(in the rows, 128 means zero)
Known rows, with every step that occurs
g > x > f: [124 124 158 252 145 138 109 124 129 108 119 122  89 130 133 115 181 121
 126 116 138 104]
z > v: [124 133 121 174 123 127  93 117 126 124 136 117  83 151 125  87 125 101
 122 101 102  71]
x > g > f: [130 128 124 154 149 137 125 103 135 112 135 125 127 103 119 147 106 130
 111 155 153 123]
j > n: [136 128 105 202 104 180 121  74 127 110 126 115 108 162 134 150 120 128
 132 139 129 101]
z > v > x > n: [130 123 145  80 146 108 110 140 106 153 128 126 130  85 148 114 115 118
 121 110 120 141]
f > v > x > n: [132 130 146  91 134 140 104 135 139 148 111 119 150  98 148 161 106 128
 121 124 139 173]
g > f > x > z: [125 139 106 174  93 146 162 141 139  95 113 124 130 132  74  89  80 120
 136 132 142  97]
z > v > x > n > j > y: [109 117 104  73 161 129  80 120  98 161 125 123 126 118 168 174 156 143
 126 138  95 138]
n > g > f > v > x: [141 139 120  88 111 125 148 154 148 102 132 139 133 163 109 145 107 154
 126 142 142 163]
g > v: [121 127 113 203 114 133 104 129 158 116 142 140 120 150 120 112 124 118
 137  88 119  99]
g > v > x > z: [110 120 137  98 104 108 137 171 132 119 130 143 168 135 135  58 104 125
 139 115 137 109]
x > g > f > v: [128 143 112 159 133 154 112 125 171 109 123 122 124 126 111 153 118 139
 102 151 152 152]
v > x > n > j > y: [112 111 116  80 160 146  81  98 101 160 118 119 147 117 174 212 140 145
 134 150 111 143]
j > y: [124 118 115 166 140 185 107  83 139 135 121  95  96 178 131 166 123 115
 123 141 108  69]
f > v > x: [133 133 148 107 106 148  93 130 144 124 113 121 137 143 127 135  97 124
 124 125 129 140]
z > v > x: [131 127 146  95 118 113 102 135 108 129 131 129 115 127 128  81 106 113
 125 110 110 104]
j > n > z > v: [133 136  84 176 106 146 165 107 139 122 140 122  88 160 103  96 187 123
 135 117 101  89]
z > v > x > n > j: [110 120 126  82 144  90  62 126  84 153 130 142 148  83 175 153 141 137
 135 117 112 155]
z > v > x > f: [123 127 173 115 150 119 112 146 106 105 109 120 107 136 131  69 148 121
 115 115 118 113]
v > x > n > y: [137 120 140  90 130  84 145 100  97 163 133 124 124 135 162 157 123 121
 140 120 120 150]
v > x: [135 118 160 103 118 135 103 108 111 129 123 122 140 126 134 131  89 116
 134 126 129 109]
g > f > v: [132 141 102 173 108 162  97 120 178  93 124 119 109 150  98 140 105 138
 118 122 138 118]
z > v > x > n > y: [134 129 128  81 131  66 143 123  93 162 139 130 103 137 156 118 137 120
 133 107 105 144]

Rows
[140 130 115  76 128 131 169 138 166 136 126 131 154  88 101 155 154 147
 136 126 143 166] | g > f > v > x > n > z
[111 132 112 200 109 103 118 161 125 128 141 131  90 133 132  38 155 109
 126 108 118  73] | g > x > z > v
[120 131 128  73  99 132 128 161 148 101 115 128 157 134 116  81  90 141
 124 143 152 125] | g > f > v > x > z
[123 147 117 215 123 133 153 151 153 128 128 146 136 116  93 130 123 117
 125 113 130 160] | f > x > g > v
[107 116  98 157 141 165  67  75 117 138 122 110 112 171 156 199 146 134
 134 147 100  88] | n > j > y
[116 117 154  83 112 123 126 136 109 126 115 119 159 135 145  80  88 113
 135 141 140  93] | v > x > z
[126 118 185 121 151 138 114 124 108 105 103 115 129 136 137 113 132 123
 123 130 137 117] | v > x > f
[137 132  95 191 116 150 178  98 119 111 141 124 103 215 141 171 144 138
 138 154 128 123] | j > n > g
[130 123 169  95 149 126 122 113 105 147 122 124 156  99 151 145 104 115
 115 161 146 149] | v > x > g
[114 146 110 175  99 125 143 160 124 117 114 119  99 149  93  48 112  98
 127 109 109  85] | f > x > z > v
[126 129 157  85 151 106 120 136 103 147 130 129 133 100 145 103 121 114
 106 146 128 144] | z > v > x > g
[136 116 141  85 139 123 168 115 130 161 128 121 156  89 128 155 153 120
 145 125 131 137] | v > x > n > z
[136 129 117 243 119 109 152 128 126 133 154 139  91 169 136 153 166 123
 141 126 130 116] | n > g > x
[135 128 132  86 130 135 160 132 156 158 118 120 155 101 122 160 160 129
 138 125 132 161] | f > v > x > n > z
[132 120 130 221 140 127 108 118 130 156 138 128 113  79 150 159 149 118
 130 112 139 132] | g > x > n
[136 133 123  71 145 102 173 142 130 124 144 142 137  83  98 100 149 140
 117 147 138 143] | n > z > v > x > g > f
[131 120 125  98 133 111 176 145 149 155 139 142 164  88 119 134 167 132
 150 102 128 151] | g > v > x > n > z
[137 128 101 163 127 121 162 118 134  96 150 132 105 180 111 153 118 140
 135 139 138 105] | n > g > f
[128 123 140 121 108 117 114 146 138 121 137 150 149 127 123 103 105 128
 138  97 125 128] | g > v > x
[120 123 167 136 144 122 122 156 132  99 115 138 137 135 127  90 147 135
 128 105 133 134] | g > v > x > f
[134 128 135  83 116 108 148 136 123 138 135 130 120 127 107  83 150 114
 137 110 105 102] | n > z > v > x
[134 115 157  89 145 127 112 116 109 152 122 119 152  84 155 156  98 119
 129 125 138 144] | v > x > n
[131 142 139 199 133 150 145 112 124 138 110 117 127 112 103 161 106 102
 117 147 137 147] | f > x > g
[130 128 129 115 117  94 162 165 131 123 150 158 146 171 130 121 125 137
 144 111 124 146] | n > g > v > x
[134 132 132  81 147 106 131 142 118 116 140 141 131  85 116  99 109 138
 106 147 141 145] | z > v > x > g > f
[147 143  98 100  98 147 167 142 146  91 132 142 132 174 110 152 120 171
 127 154 145 180] | j > n > g > f > v > x
[116 124  90  70 149 154  84 122 136 137 118 127 146 115 147 211 141 172
 123 154 123 172] | g > f > v > x > n > j > y
[142 136 102  83 131 124 193 131 129 114 144 145 136  92  98 108 160 157
 117 161 140 160] | j > n > z > v > x > g > f
